Each row was made from one path, in order. Every step used is in the known rows, and no mark comes twice. Write each row's path.
Known rows:
lefe -> davat: [-3  4 -9  6  4  2 -4 -3 -2 -7  7 -4 -2 -1  7 -5 -1 -9  3 -3  5  9  0  0
 -3  4 -5 -3  5  2]
lefe -> repi -> mimo -> vagas -> nofimev -> davat: [ -2  -7  -1   7   1  23  11   9  -5 -11   7  12  -2 -10   7  -4  -7  -5
  13   1   3  -6  -4  -8  -5 -26  -3   5 -17  14]
vagas -> lefe -> davat -> bitam: [  3   4  -8   1  -2   4 -11  -9 -10 -13  15 -11 -11 -11   4  -7   2  -2
   6   4   0  10   2   1  -2  11   3  -7   8   0]
mimo -> vagas: [ 3 -1  1 -3  8  4  3 -1  2 -2  2 -1 -5 -2  1  0 -2  0  9  0  2 -3 -6 -5
 -4 -6  3 -1 -6  3]
lefe -> davat -> nofimev: [  7   1 -17   7   5  -8   7 -11 -11  -8   7  -5  -7  -4   8   3  -3 -10
  -1  -2  -2  10  -1   1   1   6  -5  -5   4   0]
lefe -> repi -> mimo -> vagas: [  0  -6  -6   2  14   8  19   3   1  -4   8   4  -3  -3   6  -4  -4 -15
   9  -6   7  -1  -3 -10  -4 -23   6   1 -15   7]
mimo -> repi -> lefe -> davat -> nofimev -> vagas: [ 21  10 -35  11   3  -4   4 -20  -6 -25  19  -7   0   4  15   0  -6  -3
  10   3  -4  13  -1   9  -3   4  -1   1  -4  -3]
repi -> mimo: [ -3  -6   4   3   3   6   3  -1  -1   3   3   0  -3  -6   3  -1  -4 -14
   2  -7   1   2   0  -2   0  -9   3   3  -3   6]
mimo -> vagas -> lefe -> repi -> nofimev -> davat: [  3  -3  -9   2   2  26  -6   8  -6 -21  10   7  -4  -5   7  -8   0   0
  16   7  -5  -6   2  -4  -3 -16  -7   0  -8   0]
nofimev -> davat: [ -5 -11   0   7  -1  10   0   0  -2 -10  -2   4  -2  -1   2   2  -3   7
   2   6  -2   2  -3   1   4  -2  -8  -1  -1  -3]
davat -> bitam: [  3  -3   3  -1  -3  -7   3  -7  -3  -4   4  -3  -2 -10  -3  -3   2   7
  -7   6   3   3   4  -5   0   2   7   0   0  -4]
vagas -> nofimev -> repi -> lefe: [ 11  17 -12   3  -5  10   5  -4  -4 -12   9  11  13   1   2  -6  -3   3
  -7   6  -1  -6  15   4  -7 -10  -5   9  -9   1]
mimo -> repi -> lefe -> davat -> nofimev: [ 21  14 -27   7  11  -1   4 -23 -11 -15  13  -2  -7  -3  12   6  -5  -5
   1   3   0  12   2   6  -1   8  -5   0   0  -1]
nofimev -> vagas -> lefe: [  3  -3 -10   0 -10   5 -11   5   0 -10  10  -8   0   7   4  -4   1   2
  18   0 -10  -1  -5   8   0   1   4  -3  -1   0]
davat -> nofimev -> vagas -> mimo: [ 10 -13  -9   7  -4  -8  16  -6  -4  -8   7  -5  -2   3   6   4  -7   0
  12  -6 -10   2  -7   2   1 -11   5   1  -8   7]
repi -> nofimev: [  3   5   4   0  -4   7 -12   2   1  -2   2   4   2  -3   2  -8   1  -6
  -2  -1  -4  -3   9  -3  -4  -5  -3   7   1   0]
bitam -> davat -> nofimev -> vagas: [ 11   5 -16   0 -10 -15  10 -14  -4   1  10 -12   5   4   8  -4  -6   0
   4  -3  -5  -4  -1   4  -2   4   9  -2  -5  -4]
vagas -> mimo -> repi -> nofimev -> davat: [  6  -5   9   7   0  28 -11  -6   1 -14   1  10  -8  -4   7   5  -9   6
  12   1  -1  -6   1   1  -2  -7  -8  12  -2  15]
bitam -> davat -> nofimev -> repi: [ 11  11 -17   0   3 -10  21 -20  -6   0   7  -3   8   4   7   5  -9  -1
  -8  -1   5 -10   9   3  -1   6   4  -1  -3  -3]
nofimev -> repi -> lefe -> davat -> bitam: [  7   9 -25  11   7   0  12 -19  -5 -25  17   0   7  -5   5 -11  -3  -4
 -11   9   9  12  17  -1  -4  -2  -2   1  -3 -11]
mimo -> vagas -> nofimev: [  7  10   7  -6  -3   9  -4   4  -2   1   5   4  -2  -7   1  -4  -2   4
  10   1  -1 -11  -5  -5  -7  -9   2   5  -9  12]
davat -> nofimev -> vagas -> mimo -> repi -> lefe: [ 24  -1 -19   7   1   0  13 -20  -4 -15  13  -1  -3   4   9   7 -10   4
  13   0  -9   3  -3   8   0  -9   4   7 -12   5]
repi -> mimo -> vagas -> lefe -> davat: [  0  -1  -5   2  12  22  -9  -4  -6  -7  17  -9 -16  -9  12  -4  -6 -23
  24  -9   2   6  -8  -3  -7  -7   2  -6   0  11]
bitam -> davat -> nofimev: [ 11  10  -7  -5  -3 -12  10 -16 -10  11   5  -8  -1  -3   5   2  -4  -2
  -6  -3  -1  -5   3   1   0   9   5  -3  -1  -2]
mimo -> repi -> nofimev -> vagas -> lefe: [ 14  10  -7  -2 -10  17 -26  -1   5 -17  13  -4   0   5  10  -4  -1   4
  21   1 -10  -7  -1   9  -6   2   4   7   0   6]
bitam -> davat -> nofimev -> vagas -> mimo: [ 12  -2  -9   2  -7 -10  15 -15  -7   4  11 -11   0   3   8  -3 -11  -2
  11  -8  -5  -6  -3   2  -3  -4   9   1  -8   7]

Which path is each row?
[  9   0 -17   4   7  -8  21 -11  -4 -11   2   3   5   3   4  10  -5   2
  -6   2   0  -1   5   3   2  -2  -1  -1  -4  -4]  davat -> nofimev -> repi
[ -1  -1   5   4 -13  15  -8   7  -6  -8   0   8   0  -6   1  -1  -2  10
   4   7  -5  -5  -1   2  -1  -3  -9   4  -3   7]  vagas -> nofimev -> davat
[ 14   7 -25   9   6  -6   8 -17 -15 -12  14  -3  -3  -5   9  -3  -3 -12
  -5   1  -5  15   8   2   0   2  -8  -4   0  -8]  repi -> lefe -> davat -> nofimev
[  5  -3   9   0 -10  12  -2  -3  -8 -13   5   4  -5 -18  -2  -4  -3  18
   6  13   0  -6  -3  -8  -4  -8   1   4  -9   6]  mimo -> vagas -> nofimev -> davat -> bitam
[ 11   7  -6   2  -8   9 -16  -3  10 -15   7   0   6   6   9  -4  -3   3
  11   1  -3  -5   1   3  -7  -2   4  12  -3   5]  mimo -> repi -> nofimev -> vagas
[ 12  10 -12   9  12  15  -2 -17  -4 -13  14   1  -9   0  10  -1  -8  -7
  12  -3   5   9   1   3  -5  -2  -6   6  -2  12]  vagas -> mimo -> repi -> lefe -> davat
[ 11  20 -19   7   7  16   5  -9  -4 -21  16   6   7  -1   9 -11  -6  -7
   6   4   6  -1   9  -1 -12 -11  -6   5 -11   5]  mimo -> vagas -> nofimev -> repi -> lefe -> davat
[  5   9 -10  -2  -4  13  -9   9  -6 -10  11   5   1   0   5 -11   4  -7
   5   1  -7  -5  11   0  -4  -9  -3   1  -1   0]  vagas -> lefe -> repi -> nofimev
[  6  -3 -21  11  22   6  23 -17  -4 -16  13  -2  -5  -6  15   5 -12 -22
   9  -7   8   6  -1  -5  -5 -12   1  -2  -7   5]  lefe -> davat -> nofimev -> repi -> mimo -> vagas
[  4  11 -27  12  10   7   9 -13  -2 -22  13   3   9   5   8  -7  -4 -11
  -5   3   8   9  14   3  -4  -3  -8   0  -3  -7]  nofimev -> repi -> lefe -> davat
[  9   7 -28   7   8   3   8 -12 -11 -19  14  -5  -4   1  12   7  -5  -8
   6   0  -3   5   3   8   0   8  -5  -9   5   0]  vagas -> lefe -> davat -> nofimev -> repi
[ -1 -13   2   6  -6   3   3  -7  -5 -14   1   1  -3 -11  -2  -1  -1  13
  -5  12   2   5   1  -3   5   1  -1   0  -1  -6]  nofimev -> davat -> bitam
[ 11  12   2  -3  -1  12 -16  -5   5  -6   2   5  -2  -1   6   1  -2   1
   3   1   0  -6   5   1  -6   2  -1  11   1   6]  mimo -> repi -> nofimev
[  1  -2 -22   3  -6   2   3   9  -1 -16  13  -3   6  11   6  -7   3   2
  16   2  -6  -1  -3   6   0  -7   3  -5  -7  -2]  nofimev -> vagas -> lefe -> repi
[ 11   4 -11   0  14   2  26 -22  -4   2  11  -4   0  -4  11   4 -15 -16
   3  -7   8 -11   3  -5  -6 -10  11   0 -12   4]  bitam -> davat -> nofimev -> repi -> mimo -> vagas
[ 12  17 -18   6   9  10  -6 -16  -3 -14  12   0  -3   1  10  -2  -4  -4
   4   3   6  10   4   4  -5   7  -5   3   1   1]  mimo -> repi -> lefe -> davat
[  8   5 -13   2   6  -3  23 -21  -6   4   9  -3   3  -2  10   4 -13 -14
  -6  -7   7  -7   8   0  -2  -3   6   1  -6   3]  bitam -> davat -> nofimev -> repi -> mimo
[ -4  -5  -7   5   7   4  16   5  -2  -2   7   5   1  -2   5  -3  -2 -15
   0  -6   5   2   3  -5  -1 -17   2   2  -8   5]  lefe -> repi -> mimo
[ 15   6  -3   2   7  14   3 -13  -2  -6   7   5  -6   0   4   4  -7   2
   8   0   0  -1   1   4  -3  -7   0   8  -7  10]  vagas -> mimo -> repi -> lefe
[  0   2  -6   5   1  -5   0 -10  -5 -12  10  -7  -5 -11   3  -8   0  -2
  -3   3   6  11   4  -5  -3   6   2  -2   4  -2]  lefe -> davat -> bitam
[  0   2 -15   6  18  24   2  -8  -1 -17  17  -4  -8  -2  14  -1 -10 -21
  21  -7   8   2  -1  -2  -7  -9   2  -4  -3  10]  nofimev -> repi -> mimo -> vagas -> lefe -> davat
[  4  -3 -22  14  14   2  21 -16  -6 -15  12  -1  -1  -3  14   6 -11 -22
  -1  -7   5   9   5   0  -1  -6  -2  -1  -1   4]  lefe -> davat -> nofimev -> repi -> mimo
[ -1  -9 -18   5  -3  10   6   9  -2 -12  16  -3   2   5   9  -8  -2 -13
  18  -5  -5   1  -2   3  -1 -16   7  -2  -9   5]  nofimev -> vagas -> lefe -> repi -> mimo
[  0  -5  -4   4  16  13  16  -6   7  -8   6   4   1  -2   6   3 -10 -12
   8  -5  10  -5   0  -6  -5 -19   6   4 -12   6]  nofimev -> repi -> mimo -> vagas
[ 10   0   5   3  -6  16 -14 -12   0 -21   4   6  -4 -12   4   0  -3  14
  -2  13   1  -2   6  -2  -1   3  -2  11   1   0]  mimo -> repi -> nofimev -> davat -> bitam
[  3  -6 -10   9  -6   7   7   8   3 -15  11   6   9   6   7 -15  -3  -8
  11  -5  -4  -4   7  -3  -7 -25   1  10 -13   8]  lefe -> repi -> nofimev -> vagas -> mimo
[ -2  -7   3   7  -6  17 -11   1  -2 -12  -1   8   2  -5   3  -6  -3   0
  -1   5  -5  -1   7  -1   0  -6 -10   6   0  -3]  repi -> nofimev -> davat
[  5   3 -12  -5   9   9   6   6  -4  -9  10   0  -5   0   3  -2   1   0
  17   2   0  -5  -5  -2  -3  -9   3  -6  -9   3]  mimo -> vagas -> lefe -> repi
[  4   3  11  -3   0  16  -2   3  -2   4   8   4  -6 -12   4  -4  -6 -11
  12  -6   0  -8  -5  -8  -9 -18   5   7 -11  18]  repi -> mimo -> vagas -> nofimev
[  1   5   0   3  -2  14   6   1   1  -5   7   9   7  -3   5  -1  -7 -10
   0  -4   3  -9   7  -1  -6 -14   1  10  -8  14]  vagas -> nofimev -> repi -> mimo
[  6   1 -25  10  11   9  10 -13 -11 -16  17  -5  -8  -4  15   6  -9 -22
   8  -7  -1   7   3   5  -1  -1  -2  -6   2   5]  vagas -> lefe -> davat -> nofimev -> repi -> mimo
[  2   4 -14  -2   1   6   3   8  -6  -8   9   1  -1   3   3  -2   3   0
   7   2  -3  -2   1   3   1  -2   0  -6  -2   0]  vagas -> lefe -> repi
[  4  -7   2   5 -10  10  -7   2   4 -10   8   1   4   3   6 -12  -5  -7
  13  -6  -7  -3   4  -1  -7 -18   2  11  -7   9]  repi -> nofimev -> vagas -> mimo
